Every row comes from one small tree of marks. Brackets hold a mark, then the marks that hang from it, in the order of their numbers. Every link used is in the known rows. Which tree was each row made from?
(in the rows, 128 means zero)
Known rows:
{z950 z268 z811 z920}: [134   4 128 141 203 152 123 148 122 129 126 170 142  89 141 133 123]
{z186 {z743 z268} z950}: [142  68 125 122 106 139 128  90 120 123  90 154 117 162 140 138 116]
{z186 {z743 z268 z811}}: [162  67 131 146 139 112 118  72 122 117 111 159 105 152 132 138 106]
{z137 {z920 {z950 z268}}}: [127  59 119 143 192 120 161 123  95  97  89 170 131  75 155 105  91]
{z743 {z811 z950}}: [149  87 137 153 173 105 104 108 154 106 120 121 105  98 139 133  98]
{z920 {z950 z811}}: [134  71 128 132 198 107 134 135 112 114 132 161 116  74 142 117 101]
{z186 {z950 z268 z811}}: [120  46 119 124 161 156 117 146 145 125 115 164 129 127 150 137 114]
{z743 z186 z268 {z811 {z950 z920}}}: [157  63 148 167 113 112 100  99 135  96 142 118 126 121 131 137 112]
{z743 {z186 {z950 z920}} z811}: [159  67 140 154 148 105  98 136 116  98 119 148 113 117 145 137 100]
{z950 z268 z920}: [142  25 127 143 203 163 129 131 107 118  93 162 140  83 153 118 123]
{z920 {z950 z268 z811}}: [123  57 124 130 206 134 135 147 136 122 137 171 128  85 140 120 112]
{z137 {z920 {z950 z268 z811}}}: [123  48 120 143 191 114 158 131 104 103 105 175 131  78 149 113  91]
{z268 {z950 z920}}: [138  31 126 130 176 148 131 118  74  98  90 108 123  72 150 111 126]
{z743 {z268 {z950 z811}}}: [131  33 123 134 132 151 126  91  95 103 121 126 130 121 143 121 121]
{z268 {z950 z811 z920}}: [132  16 127 128 175 141 127 130  87 107 113 114 124  77 141 122 127]
{z811 z950}: [141  83 131 154 166 125 117 105 149 108 109 108 109  81 151 116 107]

Which tree is each row?
[141  61 125 123 136 120 120 119 137 132 108 162 106 148 137 145 111] : {z186 z743 {z950 z811}}
[147  63 123 157 149 144 110 135 125 103 114 158 118 127 162 119 111] : {z743 {z186 {z950 z268}}}
[149  36 127 135 132 134 131  84 101 120 109 141 116 135 132 130 125] : {z186 {z743 {z268 {z950 z811 z920}}}}
[153  56 129 137 131 123 121  77 120 114 111 139 108 151 127 137 117] : {z186 {z743 {z268 z950} z811}}
[148  59 130 121 141 128 131 115 106 126  77 152 115 124 142 137 117] : {z186 z743 {z950 z920}}
[133  53 133 147 178 152 123 125 155 118 106 115 132  73 144 122 125] : {z811 {z950 z268 z920}}
[136  53 126 120 105 131 124 101 131 132 113 161 119 165 131 149 116] : {z186 {z743 z268} {z950 z811}}
[154  75 137 174 158 115  92 127 173 102 144 130 109 118 140 133 108] : {z743 z186 {z811 {z950 z268}}}
[142  77 133 152 178 124 105 117 171 111 123 129 113 105 138 135 105] : {z743 {z811 {z950 z268}}}
[144  31 127 157 111 142 114 101  95  94 142 127 125 132 145 119 123] : {z743 z186 {z268 {z950 z811}}}
[130  46 120 121 143 146 121 132 161 140 113 172 118 159 135 149 122] : {z186 z743 {z950 z268 z811}}
[145  20 132 153 115 142 118 108  83  95 136 125 133 119 142 121 128] : {z743 z186 {z268 {z950 z811 z920}}}
[122  29 127 119 166 156 122 153 127 127 107 160 140 108 146 139 121] : {z186 {z950 z268 z811 z920}}
[152  57 137 153 154 124  98 145 133 104 122 155 122 125 144 139 108] : {z743 {z186 {z950 z268 z920}} z811}
[150  62 127 156 143 120 106 135 115 104 128 154 110 122 157 124 104] : {z743 {z186 {z950 z811}}}
[155  61 131 154 147 124 112 131  95  99 105 148 117 105 160 118 108] : {z743 {z186 {z950 z920}}}
[145  40 135 148 104 135 114 114  95 104 128 150 136 133 146 131 115] : {z743 {z186 {z950 z811 z920}} z268}
